Known rows, with every step that occurs
r c: [-10.2   6.1 -12.9   0.2  -0.1  11.5 -12.5   9.3   5.5   6.6 -11.1 -18.1
   2.4  25.3 -41.1  -4.3 -12.3   4.6  18.9   9.4]
c t l: [  6.2   8.1  15.8   0.6  -0.5 -22.9 -35.8  10.1  -8.4 -28.7  13.8 -25.2
 -11.8 -22.1  50.3  15.3 -25.3 -12.0  33.9 -13.1]
t l y c: [-18.6  25.8   3.9  10.2  11.7 -14.9  15.6   5.9  -3.4 -62.7 -31.4 -13.1
 -10.6 -34.6  -9.1  23.8 -21.8 -22.4  62.3 -39.8]
r c w l: [-32.5  12.9 -29.0  -2.2 -26.1  15.5  17.7   7.8  12.9  39.3   7.5 -37.4
  18.4  53.1 -21.7 -14.2 -25.7  -7.1  31.8  55.2]
r l y c h: [-11.3  14.7 -12.9  24.4 -17.0  23.1  44.6  -8.2  -2.0 -17.3 -19.9 -48.5
 -14.7   7.4 -38.3   3.9 -26.5 -18.7  59.2 -15.3]
l r: [  1.2  18.9  -5.7   5.1  -3.6  16.8 -15.7   7.1   3.2 -26.6  -6.0   2.5
  -4.3  16.0  -0.6  -5.7   5.4 -12.6   3.7 -19.9]
c t l r: [  6.1  28.4  10.5   5.2  -4.4  -5.4 -50.2  17.5  -5.0 -57.5   6.7 -23.2
 -15.8  -6.9  51.6   9.5 -19.3 -24.2  36.1 -32.2]
c y: [-14.7   7.5  -8.9  -6.2 -16.5 -17.5  -0.3  -7.4   1.5   8.3   9.1  23.4
  19.0  19.7 -10.1  -2.1 -16.3  -8.0   4.5  -9.6]
h c t l: [  0.3   5.3  -4.5 -15.1  -1.9  -7.5 -41.1   6.8  -4.0  21.0   5.0 -24.3
   1.6 -27.0  31.5   6.1 -34.7  -1.6  24.7   4.8]
h c r: [ -3.5  14.7 -34.1 -29.3 -12.3  32.4  -4.5   0.4   6.5  64.5   2.9 -13.6
  33.2  -6.9  -4.7 -12.4 -21.9  -4.3  -7.8   6.8]
t l r c: [-12.7  39.0  -4.1  -4.7   4.6  17.0 -43.9  30.1   2.3 -69.8  -9.8 -21.3
  -5.6  19.0 -10.5  -2.5 -22.4 -18.1  37.3 -26.8]
w l: [ -7.9   9.9  -6.2   4.2 -10.6  17.4   9.9   1.8   8.8  -1.9   8.3 -22.4
  -5.3   9.3  12.8  -6.9  -3.3  -4.0  -0.9  31.0]
y c r l: [  4.7  35.7 -26.4   5.6 -19.1  47.6  23.9   6.4  -2.5  13.8   1.0 -57.4
   7.5  10.2 -16.2  -0.1 -28.0 -25.5  22.8 -40.8]
h c w l y: [-44.0  15.4 -36.0 -14.1 -22.5   1.8  41.4  -8.6  14.3  42.9   4.9  -0.5
  24.7   8.7 -29.7  -9.6 -23.4  -6.5  27.1  59.3]
c y l r: [-24.3  48.1  -8.6  18.2 -26.2  17.0 -22.8 -10.7  10.6 -28.4  -0.8   9.3
  11.6  44.6   3.9 -11.9 -14.1 -28.0   7.6   1.3]
r l y c w: [-28.6  27.8 -23.2  17.6 -17.8   0.6  59.6  -3.2  -2.8  -5.5  -6.7 -27.0
   4.1  16.9 -50.2   7.9 -27.0 -22.5  59.0 -18.2]
w c y l: [-27.8  21.3 -19.0  17.7 -19.9  15.0   0.3 -11.2  14.2  34.1 -17.8 -27.0
  17.5  45.6 -12.1   0.3 -23.2 -20.9  22.6  -2.7]
w c h: [  0.9 -21.7 -17.4   7.9  -8.1  21.1  13.0  -0.8   6.3  55.5 -29.9 -53.8
   4.4  26.2   2.0  -1.2 -15.6  -8.3  31.0  -4.7]
r l y c: [-13.8  30.4 -12.9  22.6  -5.5  14.1  39.3  -0.9  -1.1 -39.9 -15.4 -28.5
 -16.7  -3.0 -55.6  10.4 -17.6 -14.6  45.3 -33.8]
y c t l r: [  6.7  26.9  -1.4  22.2  -3.8  10.0 -34.6  13.5  -5.0 -33.6 -26.7 -46.8
 -17.1  -4.0  39.3  17.3 -26.3 -30.2  58.3 -48.6]
w l r c t: [-10.4  30.4 -24.6  18.5 -22.5  37.0 -38.7  12.7  15.2  -4.4  -0.6 -58.8
 -14.0  46.7  -7.1 -10.5 -19.6 -11.5  41.1  23.5]
y c w: [-14.4  -3.4 -21.6  11.8 -13.7   1.7  36.6  -6.5  -1.3  57.5 -23.9 -22.8
  20.4  24.0  -6.3   6.0 -15.9 -14.3  34.5   0.8]
h c w: [-19.6  -6.0 -31.7 -20.9 -15.3   1.5  15.5  -5.9   3.3  82.4   0.9   5.0
  35.4  16.6 -14.2  -9.8 -19.7   1.9   2.8  32.4]

Rows
[  4.0  37.0 -14.6 -12.1 -18.4  32.4   7.6  10.7  -2.2  -9.7  34.7 -35.8
   7.6   7.6  -2.7  -8.8 -21.7 -18.8   2.1 -24.2] | c r l
[ -7.0   9.7 -19.8   7.8 -13.9  36.7 -21.5   8.6   7.3   0.9 -23.4 -36.1
   1.7  49.6 -23.5 -16.6 -16.9 -11.0  34.8   8.3] | l r c h
[-18.2  29.5 -14.3  29.1 -23.1  55.5 -30.6  -2.4  14.0  -7.7 -26.3 -50.0
  -0.3  59.8 -11.3 -20.4 -21.3 -21.4  35.0  40.9] | y l r c h
[  6.8 -11.9 -16.6  16.6  -5.9   2.9 -11.0   3.3   4.8  52.3 -16.6 -50.1
  -6.1  14.3   6.0  12.6 -15.0  -4.8  37.1 -21.9] | w c t
[-21.0  46.8 -13.2  25.8 -10.0  47.5 -36.3   5.0  14.4 -29.1 -19.1 -30.4
  -4.1  50.5 -28.0 -14.2 -11.1 -17.2  23.3  20.6] | y l r c
[-17.4  47.3 -35.4 -25.0 -16.1  32.2  19.2   3.0   4.6   0.4  21.3 -17.6
  16.9 -13.1 -48.2 -10.0 -31.9 -13.4  18.1 -13.1] | h c r l y
[  4.0  15.7 -25.2   3.3 -10.3  31.3  16.0  -0.5   2.0  38.4 -21.4 -40.4
  18.5   2.5   3.0   4.4 -18.1 -21.1  25.2 -26.0] | y c r
[-21.0   6.4 -16.8  25.6 -18.8  24.4  46.9 -15.5  11.9   5.6 -35.2 -48.9
  -8.0   7.8  -9.1   0.8 -20.3 -18.5  58.4  29.1] | w l y c h
[-13.8  31.0  -1.0   5.5  -5.4  -0.9  22.7   3.3  -1.7 -63.4  18.1  -2.7
 -15.9  -6.5 -43.1   2.5 -10.7  -8.9  25.5 -20.8] | r l y
[  0.7  24.9 -10.5  -9.5  -4.5   8.5 -56.8  13.3   0.3  -7.4   0.1 -23.9
  -1.9 -11.6  30.1   0.5 -28.7 -13.6  26.9 -13.1] | h c t l r
[-10.7  41.7   0.6  25.9 -10.9  34.4 -23.8  -3.7   9.2 -36.7  -8.8 -13.5
  -6.7  24.7  14.2 -10.3   1.6 -21.8   2.4   9.6] | y l r
[ -2.0  21.8 -17.9  16.9 -12.3  19.1 -47.4  12.5   6.3  -3.7 -10.6 -35.1
  -9.2  37.8 -20.7  -3.9 -17.0  -8.6  41.4  -9.2] | l r c t
[ -7.2  29.4 -10.9   7.7 -14.2  34.2  -5.8   8.1  12.3 -30.6   1.9 -18.6
  -8.5  24.9  13.9 -13.2   2.3 -15.6   0.6  12.2] | w l r
[-24.4  21.5 -16.9  23.0  -7.1  15.3  41.9  -8.2  11.6 -16.0 -28.8 -29.0
 -11.7  -1.7 -27.1   7.8  -9.4 -14.2  46.3  10.6] | w l y c
[ -8.0 -10.0 -13.9   2.6 -12.0  21.7  -6.5   1.7   5.4  28.9 -15.4 -37.8
   5.8  34.4 -25.0 -10.7 -22.7   0.4  32.5  29.8] | r c h
[-22.6   7.1 -15.9  -1.9 -23.9   3.0  29.3  -1.4   7.3  31.2  18.0 -19.5
  16.3  28.6  18.0  -8.2 -13.6 -12.4  11.4  48.2] | c w l
[-14.0  43.7 -31.9  -2.9 -13.4  29.5  32.0  14.7   6.6 -14.6   6.0 -53.5
   4.3   7.1 -41.4   3.4 -28.0 -27.7  46.2 -57.6] | w c r l y
[-22.1  39.6 -30.5   7.6 -17.3  33.2  41.7  -3.2  13.1  -1.6 -17.7 -45.1
   8.0  -5.1  -9.4   4.5 -21.4 -29.5  48.1  -3.5] | w l y c r
[-26.4  28.9  -2.3  12.3 -22.0  -0.5  -8.5 -18.0   8.1  -0.1   6.8   8.2
  15.5  29.3   1.9  -6.2 -19.4 -17.3   5.0  22.7] | c y l
[ -2.4  33.4   9.8  -5.9   4.4   2.9 -31.3  21.7  -3.6 -75.1  -0.3  -5.0
  -8.0  -4.8  28.9   2.4 -10.2 -22.6  17.5 -37.2] | t l r
[-11.1  49.9 -15.0  -8.7 -15.4  15.7  23.5   8.1   0.0 -51.1  29.9 -19.2
   2.0  -8.2 -27.8  -2.4 -22.2 -24.2  28.2 -34.7] | c r l y
[-16.3  17.2 -16.7  34.1 -15.5   5.5  21.1 -11.5   9.6   2.1 -21.5 -49.9
 -18.8  -3.7  -4.0  14.4 -18.2 -15.7  65.8  11.4] | w l y c t
[-24.7  12.7 -21.9  -6.2 -16.8  -4.1 -12.9   1.1   6.9  17.0  -0.7   2.4
  21.2  43.3 -52.4  -6.5 -28.9  -2.3  24.8   1.8] | r c y
[-14.3  30.3 -25.0   5.1  -6.9  15.7  32.8  -4.0   3.9  -1.2 -27.0 -21.7
  12.3 -14.0 -23.9  10.9 -17.8 -25.2  50.7 -37.8] | l y c r
[-28.3   3.8 -36.1 -17.5 -26.2  20.3  25.7  -5.4  12.1  83.3   9.7 -18.9
  29.9  23.7  -1.8 -17.3 -23.1  -1.4   2.4  68.4] | h c w l
[-18.6  26.0  14.7  -7.0  11.6 -30.5   0.2   9.9  -3.9 -85.4   0.1   9.8
  -9.4 -38.5   3.3  15.6 -15.7 -16.2  42.2 -24.9] | t l y
[-32.1  21.5  -6.4   5.4  -3.0 -29.0  36.8   3.8  -4.9 -29.5 -22.1 -13.8
  10.3 -13.5  -3.7  22.2 -31.9 -30.9  74.8 -24.0] | t l y c w
